Known rows, with every step that occurs
B X Z F M T: [ -3   2   1  15   2  -3   0  -3  -3   1  22  -1   5   1 -16 -13   4   9
 -29   7   2  10   0   2 -23  -7  20  -6  11  19   1]
P M: [  2  -3  -2   2   6  -8   3   1   0   4   8   0   1   1 -12  -5   4  -3
  -6  -6   4  -6   0   5  -2   4   2   7   3  12   0]
W P M T: [ -7  -1  -2  12  -5 -15   7   0  -6   1  11   1   2  -2 -19 -11   3  -5
 -19  -3   1   0  -2   5 -13   0   7   6   4  22  -5]
X B M P W F: [ -4   7 -13  19   4  -7   2   1   4   4  20  -1   1   3 -25 -30   1   9
 -29   3  -1   9  -5   0 -18   1   8  15   2  30 -23]
L X Z F M P W: [ -4   0  -8  16  13  -5   1  -4   7   4  21   3  -4   8 -18 -16   7  11
 -38  11   3  14   3  -3 -22  -1   3   6   3  24 -14]
L X: [ 5 -3 -1 -1 12  1 -1  0  3  3  8  4 -2  1  7  0  5 12  0  6  5 -4  5 -3
 -3  3  2  3 -1 -4  8]
A Y: [  4  -2   3 -12   5   9  -4   0  -2   2   2   1   3   2  11   8   1  -7
  -7  -6  -3  -4  -3   3   7   6 -15  -1   4  -6  -6]
B X Z P W V M T: [ -4   8  -6  22   1 -14   5  -5  -2   5  10  -2   2   2 -23 -26   7  13
 -33  -3   6  10   2   0 -22  -6  17   5  12  30 -15]
W S: [ -2  15  -9   4  -9  -8  -3   5   5  -1 -10  -1  12   3  -5   3  -5   2
  -2   4 -11  -3  -8   0  -1   9   4   2   2   2   2]
P W B X Z: [  2   4  -5  12  14   3  -7  -4  -1   2   1   0   1   9  -7 -11   1  17
 -23   5  -3  15  10  -5 -11   4  17   8   1  26  -7]
P W: [ -2  -2  -8   7  -4  -3   1   1   3   4  -2  -4   2   3  -5  -9   4   4
 -10  -2  -2   5   3   0  -8   3  -3   4  -3  14 -15]
K X B M: [  5  -5   2   2  24   0   8  -1  -3  10  11  -4   6  -5  -8 -22   1  11
 -13  -6   4   2  -1  12  -3  -9  14  22  -1  14   0]
K A: [ -3  -3   3  -3   3   8   3   1  -3  -2  -1  -4   4   2  10   3   1  -7
  -5  -3  -8  -2 -12   3   4   3 -14   5  11  -5   1]
K X B: [  1   2  -4   0  22   5  10  -3  -2   3   1   0   6  -2   2 -17  -1  12
 -11  -3  -5  -4   0   8  -1  -9  14  15  -2   5   0]
J X B: [ -3   3  -3   3  18   3   5  -2  -2   3   3  -6  -1   0   3 -20   0  17
  -8  -1  -8  -2   8   5  -4 -10  13  15  -4  10  10]
X Z P: [ -1   3  -3   7  15  -1   0  -4  -4  -2   1   1 -10   6  -8  -1   2   3
 -29   7   1  11   3  -4  -5 -11   7  -1   7   4  -4]
L X Z: [  3  -1   1  -2  18   6  -8  -2  -3   6   6  -1  -3   7   6   2   3  15
 -17  11  -4  10   6  -4  -6   4   9  -2   5  -1   8]
D X: [ 3  1 -1 -1 13  3  3 -1  2 -4 -3 12 -4  0 12 -2  3  6 -2 -4  0 -3  3  3
 -1 -1  7  8 -1  0  6]
B X Z F M: [  3  -2  -1  15  13   4  -5  -6   2  -2  23   3  -1   5 -17 -10   5  11
 -26  10   6  10   2   2 -18  -5  15  -6   8  13  -3]
V M P W S: [ -6  15 -14  15  -8 -17   1   1  12   4  -4   0   8   5 -18 -12  -3   5
 -21   4  -6   4  -8   0 -10   7   0  12   3  21 -13]
X Z: [ -1   2   2  -1   9   5  -7  -1  -6   3   0  -5  -1   6   0   2  -1   5
 -16   6  -8  13   2  -2  -4   2   7  -4   6   2   2]
X B M P: [ -6   1   5   4  18  -8   7  -1  -1   4  15  -2  -2  -1 -16 -20  -3   4
 -17   1   4   8   0   2  -5  -8   6  21  -1  21   0]
F M: [ -1   0   0   7   2   1   4  -5   1   0  15  -2   1   0 -11  -3   5  -2
  -5   1  12   0   0   2  -9  -3   2   2   4   6  -4]
J W S: [ -4  10 -11   6 -17  -8   1   9   2   2 -10  -9   6   6  -1  -2  -1  10
  -6   4 -12  -3  -2   2  -7   4   7   4   1   9  -2]
R T: [  1  -4   2   5 -13  -9   0  -3  -3   2   6  -5   1  -3   3  -6  -4  -5
   7   7  -1   3   2   1  -3  -3   0  -7  -1  -1  -9]
K X: [ 8 -2 -4 -4 13  2  6 -4  5  3 -4 12  2 -5  5 -6  2  3 -7 -5  2 -2 -7  5
  1  0  5  9  0 -4  0]
V M P: [ -4   2   2   8   7 -10   6  -6   6   1  12   6  -7  -1 -14 -12  -2  -1
 -15   1  11   5  -4   0  -4  -5  -2   9   5  12  -4]
X B M T: [ -6   1   6   6   4  -8   8   3  -9   9  13 -13  10  -4 -11 -18   0   5
 -15  -4  -1   4   1   8 -11 -10  16  12   4  21   2]
X B M P W T: [ -9   1  -5  21  -4 -14   9   2  -2   7   8  -9   8   1 -18 -31   2   6
 -24   0   1  11  -3   5 -17  -5   8  15  -3  28 -15]
Z P: [  0   1  -4   7   8  -6   6  -3   1  -5   2   5  -9   1  -9  -3   3  -1
 -16   2   7   0   1  -3  -3 -12   2   3   2   3  -6]
X B M P W V: [ -9  11 -10  15   8 -13   7   0  -2   4  11  -3   6   3 -25 -30   4  12
 -17  -5  -1   6  -1  -2 -14   2   5  18  -2  31 -24]

Rows
[ -1  -5  -6  11   5 -11   4  -2  -2  -1  10   6  -5   1 -20  -9   4  -4
 -12  -2   5  -1   1   5  -6   4   0   9   0  19 -10] : W P M
[ -6  -1  -4  10  11 -10   7   1   2   7  10  -6   0   3 -18 -24   1   7
 -24  -1   1  11   3   1 -12  -4   1  21  -3  31 -15] : X B M P W
[  1   2  -8  26  12   2  -2  -7   2   0  24   1   2   8 -23 -16   6  15
 -33  10   5  10   3   2 -23  -5  17   2   6  28 -14] : P W B X Z F M
[ -1   6 -12  17  -2  -9  -1   2   7   4  19   4  -2   3 -24 -24   2   4
 -26   3   2  10  -9  -2 -17   5   3  10   3  26 -23] : B M P W F
[ -8   2  -9  28 -12 -13   7  -1   4   2  15   0   6   3 -21 -24   5   2
 -29   6   4   9  -8   4 -23  -4   5   2   1  22 -18] : Z F M P W T
[  2   2  -7  25  17  -3  -4  -6   5   1  19   6  -3   9 -22 -22   0  20
 -43  12  -1  15   1   1 -18  -6  18   3   6  31 -12] : V M P W B X Z F
[ -6  -1  -5  19 -11 -15   6   2   1   7   6  -4   6   1 -17 -24   3   1
 -21   0   4  12  -6   4 -17   0   3  10  -1  23 -15] : B M P W T
[ -5   7  -9  22   1  -7   4  -4  -2   5  25  -3   1   4 -21 -16  10   8
 -40   9   6   9  -1  -2 -29  -4  17   0  13  23 -13] : L X Z P W F M T
[ -2   7 -15  22  -4  -8   1  -2   9   3  17   5  -3   4 -24 -24   2   5
 -27   4   4   7  -9  -2 -17   4   2   6   6  24 -25] : V M P W F
[ -6  10  -9  14   1 -14   5   0   1   4  10   2   3   2 -24 -24   5   8
 -14  -5   2   7  -3  -3 -14   7  -1  14   0  26 -24] : B M P W V
[ -9  12 -12  13  -2 -12   4  -1   2   1   5   4   3   4 -18 -20   4   7
 -12  -3  -2   5  -3  -6 -12   7  -2   9  -1  21 -23] : M P W V
[ -6   4   0  11  12  -3   1  -6   3  -3  24   7  -5   4 -20  -9   0   2
 -32  12   4  13  -5  -2 -15  -6   6   1   7  14  -4] : X Z F M P
[  2   5 -16  22  10   0   3  -8   5   2  21   5  -2   4 -24 -18   9   6
 -39   5  10   9  -6   1 -23  -2  12   6  11  19 -24] : K X Z P W F M
[ -6   9  -6  13   3  -5   4  -6   6  -3  24   9  -5   1 -23 -13   0  -3
 -20   7  10   6  -8  -4 -14   0   3   7   6  16 -10] : W F M P
[ -5   2  -8  15  14  -4   2  -5   6   0  15   7  -5   7 -15 -17   6   9
 -39   6   0  15   1   0 -21  -3   6   8   4  26 -14] : D X Z F M P W
[ -6   1  -8  27  -4 -10   1  -3   4   2  14   1   5   6 -21 -28   5  10
 -37   9   3  17  -3   1 -27  -2  13   2   3  28 -15] : B X Z F M P W T
[  2   1  -5  21  15  -7   4  -2  -4   8  13  -6   1   6 -23 -17   4   8
 -30   1   8  11   3   4 -12  -6  11  20   1  35 -18] : X Z P W B M
[ -4   5  -5  25   1  -5   3  -5  -2   2  22  -3   8   5 -22 -19   5  12
 -37   7   1  10   2   2 -28  -6  22   1   8  34 -11] : P W B X Z F M T
[ -4   8 -13  24   9  -4   6  -5  -3   1   3  -2   0  10 -17 -10   3   8
 -30   5   1   6   5  -3 -11  -6   9  13   0  30 -22] : X Z P W B
[ -4   9 -15  16  -5  -6  -1   0   7   1  13   6  -2   4 -19 -19   1   4
 -24   5  -2   8  -8  -5 -16   6   2   5   3  21 -23] : M P W F
[ -7   1  -7  12   1  -8   6  -4   7   2  11   1  -2   4 -18 -14   5   0
 -21   2   7   9   1  -3 -16   0  -4  11   0  24 -18] : F M P W
[  2   7 -17  22   5  -3  -5  -1   6  -1  11   6  -6   8 -20 -21   5  13
 -35   7   1  12  -1  -6 -20   1  13   2   6  23 -23] : B X Z P W F
